Each row was made from one path, in order. Every step used is in the known rows, and no mark comes twice. Write each row's path.
Known rows:
P > F: [-1.46  0.11 -0.55  0.45  1.61 -1.18 -0.03  0.63  1.06 -0.07 -0.30 -0.61
  0.34 -1.11 -0.41 -0.14 -3.02]
N > P > F > R: [ 0.28 -2.58  0.43 -0.12 -0.77  0.68 -1.80 -1.84 -2.73 -0.66 -0.04 -0.47
  0.17 -1.76  0.60 -0.38 -2.79]
H > F: [ 1.17  0.66 -1.79  0.08  0.56 -0.20 -2.44  0.71 -1.82 -0.74 -1.61 -1.28
  1.35  1.31 -1.22  1.34 -0.48]
H > F > P > N: [ 1.67  0.89  0.70 -1.71  0.35  0.01  1.58  0.32 -2.28 -0.10 -1.49  1.96
  1.62 -0.75  2.68  1.43 -0.26]
N > P > F > H: [-0.69 -1.94 -0.91  1.00  1.05 -0.32  2.69  2.44  1.94 -1.50  0.88 -0.77
 -0.67 -1.29  0.93 -0.51  2.79]
F > R: [ 1.06  0.91  0.80 -0.29 -1.28  0.12 -0.97 -1.81 -2.63 -1.30 -0.11  0.36
 -0.39  0.21  0.86 -0.79  1.05]
H > F > R > N > P: [ 1.27 -0.55  0.60 -1.40 -1.24  2.68 -2.94 -1.12 -0.63 -0.76 -1.76 -0.03
 -0.19 -0.20 -0.34  0.32 -1.69]
N > C: [-1.57  2.21 -0.04  0.28  1.18 -0.60 -1.89  0.28  3.95  0.46  0.26 -0.88
 -0.94  0.72 -3.46  0.51 -0.16]
H > F > P: [ 2.47 -0.73  0.56 -1.30  0.48  0.30 -1.81  3.98 -1.47 -0.53 -0.01  0.81
  2.01  0.20 -0.01  3.21  1.64]
R > F > H: [ 0.29  0.57 -1.46  1.94  1.32 -0.10  1.86  2.36  1.51 -0.08  1.99 -0.87
  0.20  1.70 -0.77  0.12  6.98]
F > R > N: [ 1.04  3.26  0.16 -1.43 -1.14  2.20 -0.86 -1.35  0.33  0.45  0.28  1.96
 -0.20  1.98  1.44 -0.86  1.33]
P > F > H: [-0.79 -0.43 -1.47  1.19  1.41 -0.91  3.41  2.60  2.05 -1.08  1.55 -0.30
 -0.44 -0.28  1.33 -0.72  3.97]
F > R > N > P: [ 0.79  0.26  1.47 -1.50 -1.31  2.31 -2.03 -1.18  0.36 -1.05 -1.66  0.37
 -0.90 -0.54 -0.21 -0.31 -1.23]
C > F > P > N > R: [-1.08 -1.24  0.82 -0.38 -0.66 -2.10  2.64 -1.18 -0.78  0.95 -1.50  0.02
 -1.35 -1.61  0.74 -0.67 -2.67]
C > N > P: [-0.58  0.87  1.99 -0.82 -1.40  0.26  0.58  0.43  1.05 -3.19 -1.90  0.36
 -1.60 -1.45  0.29 -1.37 -1.54]
N > C > F > R: [ 0.23 -2.14  0.45  1.16 -2.02 -1.09 -1.44 -1.98 -1.08 -0.55  2.37 -0.43
  0.12  1.60 -0.58 -0.76 -1.08]
C > F: [-0.41 -0.74  0.74  1.62 -1.19 -3.41  0.95  0.31  1.32 -1.83  0.87 -0.71
 -0.05  2.07 -1.03 -1.09 -1.72]

Which path is each row?
[-0.52 -0.75 -0.03 -0.88 -0.03 -1.04  1.42 -1.04 -1.90  1.32 -2.37 -0.16
 -0.90 -1.86  0.62  0.20 -2.29]
H > F > P > N > R
[-0.06 -2.24  0.56 -0.21 -1.32  0.80 -0.94 -1.70 -2.64 -1.08  0.47  0.21
  0.09 -1.71  1.68 -1.02 -2.80]
C > N > P > F > R
[-0.73 -0.16 -1.71  2.02  0.52 -0.27  2.87  1.91  1.30  0.47  2.06 -0.96
 -0.81  1.08 -0.19 -0.85  5.87]
C > N > R > F > H
[ 0.93  1.37  0.20 -0.55 -1.93  1.09 -0.51 -1.48  0.46  0.27  1.36  1.67
  0.19  2.81  1.25 -1.13  0.10]
C > F > R > N
[-0.53 -0.36 -1.75  1.86  1.04 -0.37  2.93  0.85  0.68  1.09  1.25 -1.16
 -0.53  0.62 -0.19 -0.41  5.22]
P > N > R > F > H
[ 1.04  1.35  1.31 -1.03  0.78  0.08  1.59  0.18 -1.21  0.95 -0.52  1.91
  1.58 -0.49  1.56  1.29  0.63]
R > F > P > N
[ 0.83  0.21  1.93 -0.97 -0.49 -1.60  3.12  0.08 -0.72 -0.60 -0.30  2.27
  1.00 -0.38  2.76  0.23 -0.88]
C > F > P > N
[-0.49 -0.51 -1.81  2.12  1.06 -0.45  1.96  1.71  1.24  0.84  1.58 -1.62
 -0.72  1.00 -1.27 -0.20  5.83]
N > R > F > H
[ 2.05 -0.75 -0.95 -0.14 -1.16  0.79 -2.78 -1.66 -4.65 -0.72 -0.21 -0.45
  1.08  0.90  0.52  0.51  0.15]
H > F > R
[-1.35  3.37 -0.44 -0.55  0.88  1.16 -2.06  0.11  5.19  1.70  0.78  0.38
 -0.67  1.94 -2.73  0.45  0.08]
R > N > C
[-0.66  1.01  0.35 -0.29  1.44  0.33 -0.86  0.15  2.32  2.18  0.92  0.51
  0.76  0.14 -1.79  1.76 -0.27]
R > F > P > N > C
[-1.79  1.11  0.04 -0.36 -0.08 -1.84  2.45 -2.78 -0.58  0.84 -3.06 -0.65
 -2.30 -1.81  0.29 -1.61 -2.73]
P > N > R
[ 0.14 -1.13 -0.05  0.11 -0.51  0.15 -1.05 -1.67 -2.64 -0.24  0.65 -0.01
  0.46 -0.81  1.15 -0.56 -1.61]
P > F > R
[-1.72 -1.45  0.33  0.01  0.28 -0.16  0.18  0.62  1.04 -1.24 -0.64 -0.30
 -0.15 -2.35  0.37 -0.76 -4.62]
C > N > P > F
[ 0.40  1.84 -0.43 -1.13 -0.54  2.20 -0.97 -1.29  0.29  1.19  0.79  1.74
  0.33  1.29  1.59 -0.71 -0.51]
P > F > R > N
[-1.14 -1.12 -0.05 -0.44  0.98  0.83 -1.23  0.38  1.86  0.22 -0.98 -0.40
  0.17 -1.63 -0.53  0.09 -4.50]
R > N > P > F
[ 0.91 -1.16  1.09 -0.14  0.91  0.09 -1.56  2.96 -0.27  1.89  0.91 -0.02
  1.10 -0.31 -2.03  2.67  1.69]
N > R > F > P
[-1.03  0.07 -1.05  1.69  1.12 -0.62 -2.03 -0.64 -0.06  2.68 -0.30 -2.53
 -0.03  0.70 -4.01  0.56 -0.39]
N > R > F
